Each row comes from the steps of one walk. Every step used is in the known rows, and no mark comes twice. Write the walk behind each row, first mark first.
In the rows, 128 means zero.
Known rows
vodo/notoze: [122 129 113  39  88 151 107 163  91 137 150 162 149 161 163 122 110 176
 129 171 151 147 106 134 168 137 147 142 114 131 110 141 162 128 160 106
 104 123  94 116 125 167  75 114]
nofoz/rufi/mura/vodo/zoguneg/bipu: [ 85  55 158 150 148 142 127 182  91 135 141  62 172 152 158  96 211 165
 166 138 146  73  27 156 136 114 170 129 113 141 149 138 148 168 174 102
 106 170 140 189 119 117 137 112]
zoguneg/bipu/vurev/sakom: [121 132 116  88  83 212 156 141  70 149 136 120 166 161 159  73 114 221
  51 156  81 106  68 148 160 120 154 117 136 148 144 110 149 129 121 122
 126 108 105 136 117 157 150 178]
vodo/zoguneg/bipu/vurev/sozod/rosi: [136 122 128  82 122 199 158 169  98 207 110 129 183 196 146  77 187 192
 134 154 173  91  60 175 151 137 117  80 153 126 146 135 114 137 152 123
  85  95  87 130 164 118 119 115]
rosi/sozod/notoze/vodo/zoguneg/bipu: [134  92 126  90 128 157 124 146  72 183  93  85 141 184 166  83 168 111
 157 124 168  84  51 115 131 144 185 130 124 149 122 151 133 182 109  96
 138 113 119 143 180  98 130 143]
sakom/vurev/sozod/notoze/vodo: [163 125 110 106  69 160 145  75  52 137  93 126 147 196 190 129 111  67
 105 159 133 134  93 141 141 172 121 147 121 140  86 121 153 149  92 147
 144 107 106 110 177 137 135 115]
vodo/notoze/sozod: [132 117 111  26  89 154 112 164  80 158 135 145 138 186 144 144 132 176
 151 160 130 107 106 110 156 142 159 164 124 124 106 150 155 155 128 117
 115  93 110 127 152 179  90 112]
mura/vodo/notoze/sozod: [109 106 122  53  87 137 126 161  70 144 138 152 132 196 115 139 182 132
 152 150 124 106  84  96 146 146 184 159 114 133 114 163 156 166 133 105
 109 107  95 153 154 189  91 114]
rosi/sozod: [137 109 114 106 112 161 116 111  92 138 132 127 142 137 151 107 102 233
 126 108 153 101  50 120 178 152 146 154 118 130  89 180 174 165 174 140
 106 122 115 134 117 127 121 134]
bipu/zoguneg: [123 113 115 113 119 108 156 164 109 122 169 129 138 158 126 108 103 175
 119 140 133 106  88 150 152 139 171 120 109 130 120 155 168 135 167 130
 120 116 121 133 107 118 133 124]
vodo/zoguneg: [143 106 129  79 107 154 142 154 100 126 141 135 164 157 136 111 123 150
 158 118 155 120 100 157 156 139 148 128 134 131 102 145 137 122 155 137
 126 119 107 112 116 135  99 121]
mura/vodo: [119 106 124 112  95 129 135 125  85 102 153 141 145 157 125 105 138 156
 124 121 122 131  62 116 163 141 186 136 106 146  99 152 167 151 163 130
 126 148 105 138 116 153 113 130]
notoze/sozod: [149 100 109  75 101 148 126 137  82 132 129 115 137 172 133 141 107 191
 147 126 107  92  87 121 155 144 164 162 125 128  95 149 169 168 122 154
 140  98 131 130 137 158 126 125]
rufi/nofoz: [125  96  94  82 101 116 139 180  93  89 144 156 138 151 167 104 132 171
 110 155 156 150  68 140 163 136 141 125 127 127  82 158 173 169 167 152
 165 154 129 134 124 110 121 128]
sozod/vurev/bipu/zoguneg/vodo: [100 140  86 111 171 116 139 153 102 125 140 115 130 184 109 106 128 140
 102 155 107 166 169 141 129 131 159  87 138 154 138 126 142 124 132 108
 197 126 107 106  95 139 167 131]
zoguneg/vodo: [123 125  99  95 116 162 123 146  62 107 143 127 140 170 141 108  78 188
 119 125 114 145 103 130 145 129 139 129 119 158 115 132 152 143 157 133
 152 137 109 102 115 146 107 126]
rufi/mura/vodo/notoze/sozod/rosi: [138  72 109  63 149 117 115 195 131 175 119 194 133 206 151 163 221 122
 154 175 182  96  45  72 121 140 133 146  86 109 121 121 140 225 124 114
 111 151 121 166 189 136 132  92]
sozod/vurev: [148 122 108  76 101 150 133 131 100 130 128 123 150 150 141 120 120 148
 110 127 136 152  94 144 158 145 149 126 126 115  76 138 169 137 125 145
 151 115 101 110 109 132 134 118]
rosi/sozod/vurev/bipu/zoguneg: [115 130 100 124 175 118 134 126 135 156 126 109 135 152 119 106 148 173
 109 137 146 124 124 134 159 155 174 113 135 123 117 174 164 149 149 112
 147 112 117 133  93 116 181 146]
bipu/vurev/sozod: [128 141 119 111  88 184 169 132  72 154 144 125 148 172 134 101 116 199
  93 151 119 108  89 161 171 148 124 123 145 142 118 144 158 127 156 153
  93  85  86 130 130 155 111 139]
nofoz/rufi/mura: [128  74 133 135 140 155 117 153 114 110 146  86 152 125 188 139 126 213
 138 153 140  90  58 154 158 129 134 167 108 124 117 137 185 173 158 155
 117 156 153 155  99 114 138 112]
nofoz/rufi/mura/vodo: [110  65 144 164 139 139 131 146 105  95 152  98 149 134 157 128 173 170
 143 143 136  89  42 132 154 131 166 161  97 137 123 144 182 186 167 143
 115 175 141 177 107 124 138 117]
vodo/zoguneg/bipu/vurev/sozod/notoze: [124 141 138  75  83 191 168 166  56 217 113 106 146 199 147  72 186 143
 106 176 137  87  67 152 141 145 130 103 161 140 122 134 133 120 142  91
 109  80  80 140 169 129 103 121]
sozod/vurev/bipu/zoguneg/vodo/mura: [106 146 103 121 185  71 118 164 100 138 112 115 145 184  95  85 145 130
  94 182 114 167 190 128 116 124 142  92 152 145 117 123 122 102 123  86
 164 125  99 104  81 126 153 116]
zoguneg/bipu/vurev: [103 121 136  79  78 165 139 167  61 153 149  86 161 163 145  78 101 216
  80 154  97 105  62 167 162 114 164 113 124 159 144 107 159 130 137 105
  97 104  98 145 131 139 132 153]
sakom/vurev/sozod/notoze/vodo/zoguneg/bipu: [143 113 126  93  77 160 138 111  30 171  80  94 174 214 192 106 149  56
 131 157 143 117  75 164 122 156 124 115 134 147 112 113 118 139  99 110
 139  97 107 121 185 125 125 110]
rosi/sozod/notoze: [152 121 116  76 108 159 129 112  93 164 117 141 113 148 163 111 126 178
 112 140 156 103  37  90 157 162 156 166 119 124  69 172 183 176 146 121
 133 120 116 135 143  99 114 124]
mura/vodo/notoze/sozod/vurev/bipu/zoguneg: [ 88 124 111  66 153  90 144 163 117 164 135 141 122 207  86 135 233  76
 134 177 120 134 155 107 130 149 208 118 131 131 134 153 143 147 107  77
 160  98 100 152 133 183 153 122]
notoze/vodo/zoguneg/bipu/vurev/sakom: [131 110 127 105 109 210 180 151  71 143 120 105 178 193 142  73 148 117
 100 134 101  99 101 161 143 115 178  97 144 163 176 109 102 130  76 125
 133  97 104 129 146 153 153 193]
vurev/sozod: [137 126  97 119 104 160 123 122  74 135 133 136 148 161 160 105 111 220
 127 145 138 128  84 136 182 157 123 131 139 122  92 167 166 138 180 159
 122 114 113 119 118 154  98 113]
notoze/sozod/vurev/bipu/zoguneg: [128 120  99  91 161 104 143 142 124 148 127 102 128 188 107 137 162 131
 128 154  99 114 152 135 140 149 184 119 142 121 117 141 157 150  93 127
 187  86 134 128 116 144 192 136]

Which walk is each row?
[ 99 119 124  61  85 134 118 155  85 126 156 171 143 172 132 114 159 141
 131 157 149 149  83 107 161 140 174 143 105 146 112 150 160 138 166  91
 102 142  83 144 130 171  76 118]
mura/vodo/notoze
[161 131  92 102 126 213 146  83 103 157  98 153 150 135 146 109 143 186
  84 103 147 133  68 104 168 167 132 149 133  98  80 185 162 161 122 159
 157 122 110 121  97 133 157 149]
rosi/sozod/vurev/sakom
[127 133 115 100 125 122 100 159  55 116 116 132 152 171 126  84  97 186
 111 149 120 144 120 114 128 122 119 137 133 155  94 129 134 118 142 111
 123 136  97 100 103 130  93 105]
zoguneg/vodo/mura
[125 147  81  61 147 185 179 177  81 176 116 166 120 218 105 138 175 105
 103 149 114 123 142 102 100 146 147 119 136 112 147 157 118 152  84 118
 180  85  96 119 130 178 141 119]
bipu/zoguneg/vodo/notoze/sozod/vurev/sakom
[104 122 100 116 149  90 125 152 130 109 159 133 135 160 132 107 104 183
 109 175 114 137 140 146 166 135 182 109 123 150 136 144 165 123 163 111
 146 123 133 127  90 137 152 145]
vurev/bipu/zoguneg
[158 106 110  98 113 157 130 100  88 144 105 120 115 160 166 114 128 118
 130 130 156 105  69  93 146 158 182 161 111 139  94 163 169 197 108 137
 145 121 119 130 171 104 132 151]
rosi/sozod/notoze/vodo
[161 108 107  79  98 141 136 121  89 118 123 126 120 177 171 115 116  85
 120 155 127 130  98 108 139 144 185 151 112 147  98 126 168 166  89 136
 170 123 120 118 171 122 127 143]
sozod/notoze/vodo
[142 130 113 109  72 171 130  81  52 130 117 136 176 168 171 129  86 173
 105 139 128 137  78 173 170 165  88 140 128 132  88 136 162 119 156 154
 103 110 103 113 120 153 116 101]
sakom/vurev/sozod
[174 120  91  76 112 197 155 104  96 146  97 138 144 168 133 142 149 150
 104 119  98 120 102 109 147 161 149 152 146 102  84 151 153 165  67 173
 192 101 123 121 121 160 167 140]
notoze/sozod/vurev/sakom
[ 90 131  90 125 164 112 123 159 100 104 158 124 124 183 124 100  92 183
 108 161 101 145 161 142 138 126 164 102 126 173 151 126 142 127 166 103
 172 139 125 107  94 147 148 143]
vurev/bipu/zoguneg/vodo
[139  99  97  84 135 154 148 160  96 174 103 191 133 198 140 160 232  82
  96 166 132 126  73  61 118 151 129 145 114 100 103 127 136 188  83 126
 161 134 112 164 146 169 158 122]
rufi/mura/vodo/notoze/sozod/vurev/sakom
[110 125 118 111 113  94 131 112 105 104 144 127 164 167 142 124  78 148
  91 169 101 138 132 184 153 142 147 119 117 151 129 114 158 108 138 105
 131 117 126 119  95 139 171 135]
sakom/vurev/bipu/zoguneg
[ 87 141 101  71 133 134 143 203  84 142 169 155 125 195 121 111 112 155
 123 163 143 133 123 130 125 124 147 107 108 150 155 142 133 129 172  81
 119 118  89 113 119 157  88 107]
bipu/zoguneg/vodo/notoze
[151  93 124  98 120 149 143 144  95 106 132 110 163 178 138 110 126  88
 172 113 149 121 121 155 147 131 173 122 125 152 126 135 124 144 114 151
 139 113 118 107 145 136 121 143]
notoze/vodo/zoguneg
[165 118  85  98 123 172 124 121 123 153 115 175 156 163 169 115 139 221
 139 150 178 131  70 131 174 163 109 124 128 107  95 167 157 160 165 167
 126 133 110 116 138 126 114 101]
vurev/sozod/rosi
[106 132  98  44 145 143 162 197  78 176 132 123 115 220  92 144 167 107
 135 143 128 116 137 118  98 137 155 117 125 122 143 145 127 157 107 102
 153  78  87 121 143 160 124  97]
bipu/zoguneg/vodo/notoze/sozod/vurev
[170 116 105  91  94 177 130  83 103 145 100 167 182 172 179 134 112 181
 114 143 170 136  57 169 161 172  78 132 119 108  92 139 151 148 142 165
 105 127 102 106 143 129 127  90]
sakom/vurev/sozod/rosi
[103 142 121 125 137  71 112 132  71 108 118 128 167 192 117  99  85 141
  80 184  97 151 170 157 111 124 116 113 133 170 128  99 118  87 128  74
 122 131 104 101  85 129 148 112]
sakom/vurev/bipu/zoguneg/vodo/mura
[118 133 104 105 186  76 121 166  89 157  99 102 131 209  77 112 167 122
 118 170  91 126 188 113  96 131 150 116 161 138 118 131 118 128  88  98
 178  94 113 111 109 135 171 115]
notoze/sozod/vurev/bipu/zoguneg/vodo/mura
[101  95 119  94 124 103 111 192  88 142 154 178 137 176 164 129 167 127
 121 179 164 136  55  89 143 130 132 132  85 134 111 108 155 168 171  90
  99 165 105 167 133 147 103 107]
rufi/mura/vodo/notoze
[158 104 100   5 111 166 108 164 131 172 116 180 140 191 156 153 165 181
 164 170 172 108  89 113 143 147 144 153 117 103 116 148 148 179 115 127
 115 104 110 120 173 153 103 102]
vodo/notoze/sozod/rosi
[143 137 117  92  85 221 179 118  96 124 143 158 152 158 135  99 105 190
  55 146  93 115  95 140 165 138 146 135 136 142 124 129 152 125 113 149
 129 103  97 123 110 153 140 177]
bipu/vurev/sakom
[171 115 127  92  77 167 171  94  58 149  87 131 163 203 169 133 143  25
 140 145 158 121 106 159 128 174 117 132 135 141  89 132 120 127  94 139
 137  95 100 105 178 126 114 107]
sakom/vurev/sozod/notoze/vodo/zoguneg
[110 115 154  73  90 177 158 181  69 166 146  90 177 175 127  77 139 170
 115 138 124  91  73 184 148 115 155  95 139 157 147 113 128 114 141  95
  93  93  88 135 137 137 117 142]
vodo/zoguneg/bipu/vurev
[106 143  82  29 144 160  90 154  73 164 106 134 134 212 123 148 160 136
 131 171 100 165 193 106 126 137 150 133 148 146 120 131 130 145  94  96
 190 102  98  95 141 201 128 122]
zoguneg/vodo/notoze/sozod/vurev/bipu
[140 126 108  12  93 164 122 159  85 177 117 128 141 187 132 156 169 128
 144 154 139 128 117 118 142 150 150 148 130 105  87 146 153 153  89 119
 142  82  92 122 151 173 112 101]
vodo/notoze/sozod/vurev
[163 114 124  83 106 100 114 137  84 129  96 128 133 174 155  95 131  81
 121 184 137 134 113  92 129 140 165 154 127 140  75 114 150 141  75 113
 142 117 111 118 155 103 114 127]
sozod/notoze/vodo/mura
[125 129 134  83  97 217 176 154  81 161 129 124 177 175 135  69 144 173
  81 142 105  98  81 163 154 120 151 100 151 150 154 122 116 109 121 109
 124  95  97 132 120 148 137 170]
vodo/zoguneg/bipu/vurev/sakom
[116 126  97  31 106 168 110 171  49 152 132 137 129 211 132 139 122 173
 147 148 118 119 129 105 126 129 143 149 125 146 129 139 134 158 126 110
 138 101 100 115 154 189  84 106]
zoguneg/vodo/notoze/sozod
[111  59 161 155 152 148 149 165 117 107 145 100 160 143 145 131 204 129
 174 123 159  78  56 147 139 132 163 147 113 137 129 153 149 169 163 136
 111 166 129 175 109 117 127 110]
nofoz/rufi/mura/vodo/zoguneg
[ 83 154  87  66 166 123 119 180 100 152 144 143 131 200 118 115 144 120
 105 188 130 181 193 135 127 128 153  90 132 146 151 127 127 115 140  68
 168 122  89 102 108 166 130 120]
sozod/vurev/bipu/zoguneg/vodo/notoze
[ 79 158  88  83 185 140 118 162 103 180 127 142 124 188 116 109 164 156
 109 160 160 151 167 114 134 143 149 105 136 144 145 165 133 137 155  68
 144 115  89 115 107 153 138 125]
rosi/sozod/vurev/bipu/zoguneg/vodo/notoze
[143 113  96  66 126 135 105 120 104 142 104 107 148 174 130 144 145 155
 131 154  91 139 150 128 156 151 169 140 150 123  91 136 161 155  88 141
 190 104 130 115 124 165 170 136]
notoze/sozod/vurev/bipu
[123 134  97  20 124 139  90 147 107 168 107 137 145 190 140 150 171 144
 134 190 121 152 171 117 154 146 162 144 150 122 101 135 151 139  89 105
 162  92 106 118 135 192 132 123]
vodo/notoze/sozod/vurev/bipu
[ 93  82 147 112 129 144 119 174 104 120 154 124 145 142 172 138 198 159
 151 174 161 106  64 123 150 129 160 164  95 135 135 147 168 176 172 104
  88 170 119 179 119 147 102 107]
nofoz/rufi/mura/vodo/notoze
[117 132 103 105 154  95 136 149 135 132 142 114 140 162 123 110 139 139
  98 161 117 155 158 151 155 141 172  97 131 129 119 135 162 125 124 117
 170 117 116 121  92 129 178 136]
sozod/vurev/bipu/zoguneg
[123  85 124  98 119 142 118 172  70 130 126  73 175 183 158  82 130 124
 163 125 139 117  94 160 145 117 183 105 120 154 146 116 122 147 116 117
 135 118 125 128 149 134 128 140]
notoze/vodo/zoguneg/bipu
[157 130 135  98  98 196 202 135  75 170 113 131 134 209 133 101 181  55
 129 156 147  94 115 148 133 153 145 116 158 148 124 135 118 137  88 139
 128  73  84 122 188 128 109 144]
bipu/vurev/sozod/notoze/vodo/zoguneg
[175  89  99  55 124 162 122 138 130 148 113 146 143 176 147 148 139 189
 157 129 148  98  66 121 146 150 157 153 118 110 103 149 158 188 108 164
 139 115 130 124 161 124 141 112]
notoze/sozod/rosi
[164 111 125 104 120 118 110 113  83 154  81 123 128 162 149  90 144 113
 126 156 166 100  79  73 132 151 161 173 125 133  73 155 152 169  89 115
 116 113 113 132 159  89 122 131]
rosi/sozod/notoze/vodo/mura
